What can hang from each mark
J: D K
V: K S
L: D K
F: D
D: L
K: F J L V

Known rows, with every way that one mark hangs from another
{D L}: [ -35   34  -30  -22   -5  -11   -1   -6  -15    5  -21   10    4   -3
   10  -29  -20 -103  -12    9   -7  -13]
{D {L {K F {V S}}}}: [ 47  23  -2  -1 -18  -4 -12  -4  -8  85  43  16 -15  -7  12  -7  11  45
  20 -17 -32  22]
{D {L {K F V}}}: [ 56  30  -9  -8   1   0  -9   4 -33  48  13   4  -9   8  19  -1  -1  54
   5  -5 -15   8]
{V K}: [ -33   19  -10  -10   25    3  -18   -8   17  -66  -33   -4   31    6
  -15  -42   -4 -113   11  -29  -73  -21]
{K V}: [ -5   5 -34  33   7   1 -15  -1   5 -41  -7  -3   7   7   0 -15   5 -58
  21 -43 -18 -15]
{V {K F {J D}} S}: [-16 -27  61 -30  10  -1  10  -4  48 -33  19   2   8   1 -35 -13 -11 -70
   9   6 -59  18]
{K {L D} V}: [-53 -15 -21  35   7  19  13 -13   5 -37 -39  15   1   0   1  11  42 -10
  11 -42   9 -17]
{D {L K}}: [-26  45 -23 -37 -12 -21 -28   4 -36  46 -14  15  12   3  26 -24 -23 -31
 -26  23 -18  -4]
{F {D L}}: [-31  26 -34 -12   2 -11  12  30   1   1  -5 -19  10 -19  17  -7 -35 -94
 -28  54  41 -19]
{L D {K F J V}}: [ 72  -9  31 -12  10 -12  -9  14 -18  13   4  15   6   9  15  25  48  56
  12   8  -7  17]
{K F J {L D} V}: [ 21 -39  28  13  15  23  34 -11  11 -40 -29  -8   0   0 -16  27  51  15
  15 -15  37  -1]
{J {K V}}: [ 32  -2 -38  33 -11 -10 -31 -18   1 -41   4   8  -7  10   3 -23   2  23
  17 -37  -7 -13]
{V {K {L D}} S}: [-86  -8   8  -4   9  16   5 -24  43 -20 -33  32  24  -9 -13 -27  47 -76
  18 -36 -66 -10]
{K F J {L D}}: [  4 -34  46 -26  11  21  38  -5   4 -35 -49   2  11   3 -22  14  32 -36
  -3  20  39  -9]
{F {D {L {K J V}}}}: [  3  21 -22   1  14 -31  -9  28  -1  46  16 -30   3 -16  33  23 -16   8
 -28  38  34  -2]
{K F L V}: [ 19 -23   2  35  17  45  21 -12   1 -47 -23 -28  -4   3 -30   4   6   8
  22 -38  19 -19]
{K J {L D} V}: [-43 -27   0  23  12   3  20 -16  18 -37 -39   2   7  -1  -3  19  50 -23
   2 -28  20 -13]
{L D {K F {V S}}}: [ 55  -4  30   1 -12   1 -19  15  -5  51  36  46  -2   5  15   2  62  66
  27 -17 -34  24]
{J {K {V S}}}: [ 23  -8 -30  34 -29 -12 -34 -26  25  -4  34  22 -15  -3  -3 -32  18  12
  33 -53 -27   1]
{D {L {K F J V}}}: [ 66  18   9 -14  10 -18  -6  -4 -19  47  14 -12  -7   3  12  11   2  37
  -1   8  -3  14]
{J {D L} {K F}}: [ 20   5  -3 -26 -31  -2   9  -4 -25   1  18  20 -26   5   2  -4 -47  44
 -21  55  28  15]
{F {D {L {K V}}}}: [ -6  34 -42  16   6 -14 -16  40 -10  46  17 -14   0 -15  37  13 -20  25
 -23  31  21  -6]
{J {K L V}}: [-13 -16 -37  50  -6  22  -6 -30   5 -44 -22  -8  -8   1 -13  -3   0  55
  12 -44  19 -20]

Rows
[ 59   1  17  11  -8   6 -26   9  -2  39  39  10  -2   4  -4 -12  18  42
  32 -34 -39  14] : {L {K F {V S}}}
[ -6 -13  -4  20  -6 -23  -9 -18  44  -9  25  -3   2  -1 -10 -21  22 -77
  27 -51 -27  -1] : {K J {V S}}
[ 38  -5 -18  13 -23  -1  12 -16 -18   0  36  16 -39   6   5   9 -30  93
  -5  16  18  22] : {J {D L} {K F V}}
[-15 -17  36  -5  23  45  17 -24  43 -31 -21  -9  22  -9 -49 -34   8 -59
  29 -36 -53 -12] : {V {K F L} S}
[ 60 -37  -7  47   9  41  20   8  15 -44   3 -43  -7 -17 -23  22 -10  89
   7  15  81 -16] : {J {K {F D} L V}}
[-57   0  24 -33  -6 -24 -18  30 -16  -4  -2  -1  12  20   7   6 -45 -13
 -42  44  -1   6] : {L {K {J D}}}
[-57   2 -17   9  -7 -32  16  -9   6  -2  13  -5 -21   0   9  12 -30 -37
 -23   3  10  11] : {K {J {D L}} V}
[ 56   5  20 -25  11  16 -12  65 -18   1   4 -25  24  -6   6   7 -22  16
 -19  69  38 -14] : {L {K {F D}}}
[ 42  34   4 -45  -6   0 -11  11 -46  52  -4   8   6   6  11 -12 -16   4
 -15  37  -7   4] : {D {L {K F}}}
[  8  16   1   1  -7  -1   0  14 -35  45  30   7 -24   8  18  21 -30  87
 -16  26  -5  24] : {J {D {L {K F V}}}}
[-75  35  -9 -29 -24 -19 -12  21 -37  44   2  18  -6   7  25  -3 -53   4
 -47  49  -9   6] : {J {D {L K}}}
[ 50   0  49 -58   6 -11  -7  22 -26  12 -16  22  17   9  10  10  34  12
 -13  46   4  11] : {L D {K F J}}
[-22 -28 -20  42 -28   7  -5 -38  23  -3   7  40 -18  -5   0  -1  58  61
  28 -48  -2   1] : {J {K {L D} {V S}}}
[-23 -47  29  21   9  28  40  -1  15 -51  -9 -40 -13   9 -35  35 -19  31
  -2  -4  45   4] : {K F {J D} L V}
[ -8  -2  32 -46  -4 -13  31   8  -9  -2   7  -6 -11   3  -9   8 -41 -46
 -30  56  27  17] : {K F {J {D L}}}
[ -66   -6   13  -11   35   12    8  -30   38  -69  -64  -30   29   -1
  -35  -22   -9 -100   -3  -29  -36  -27] : {V {K J L}}
[ 32 -44  19  34  33  33  40  23  32 -45 -11 -67  12 -16 -30  35  -5   0
   2  15  78 -20] : {K {F D} J L V}
[-69  23 -19  10 -33 -28 -15   2 -10  78  50  30 -24  -1  26   1 -25  46
  -9  -5 -31  25] : {J {D {L {K {V S}}}}}
[ -3  29 -20  -7   3 -38 -16  -9 -11  49   2  -5  -6   3  26  -1  -7   4
 -13 -10 -12   3] : {D {L {K J V}}}
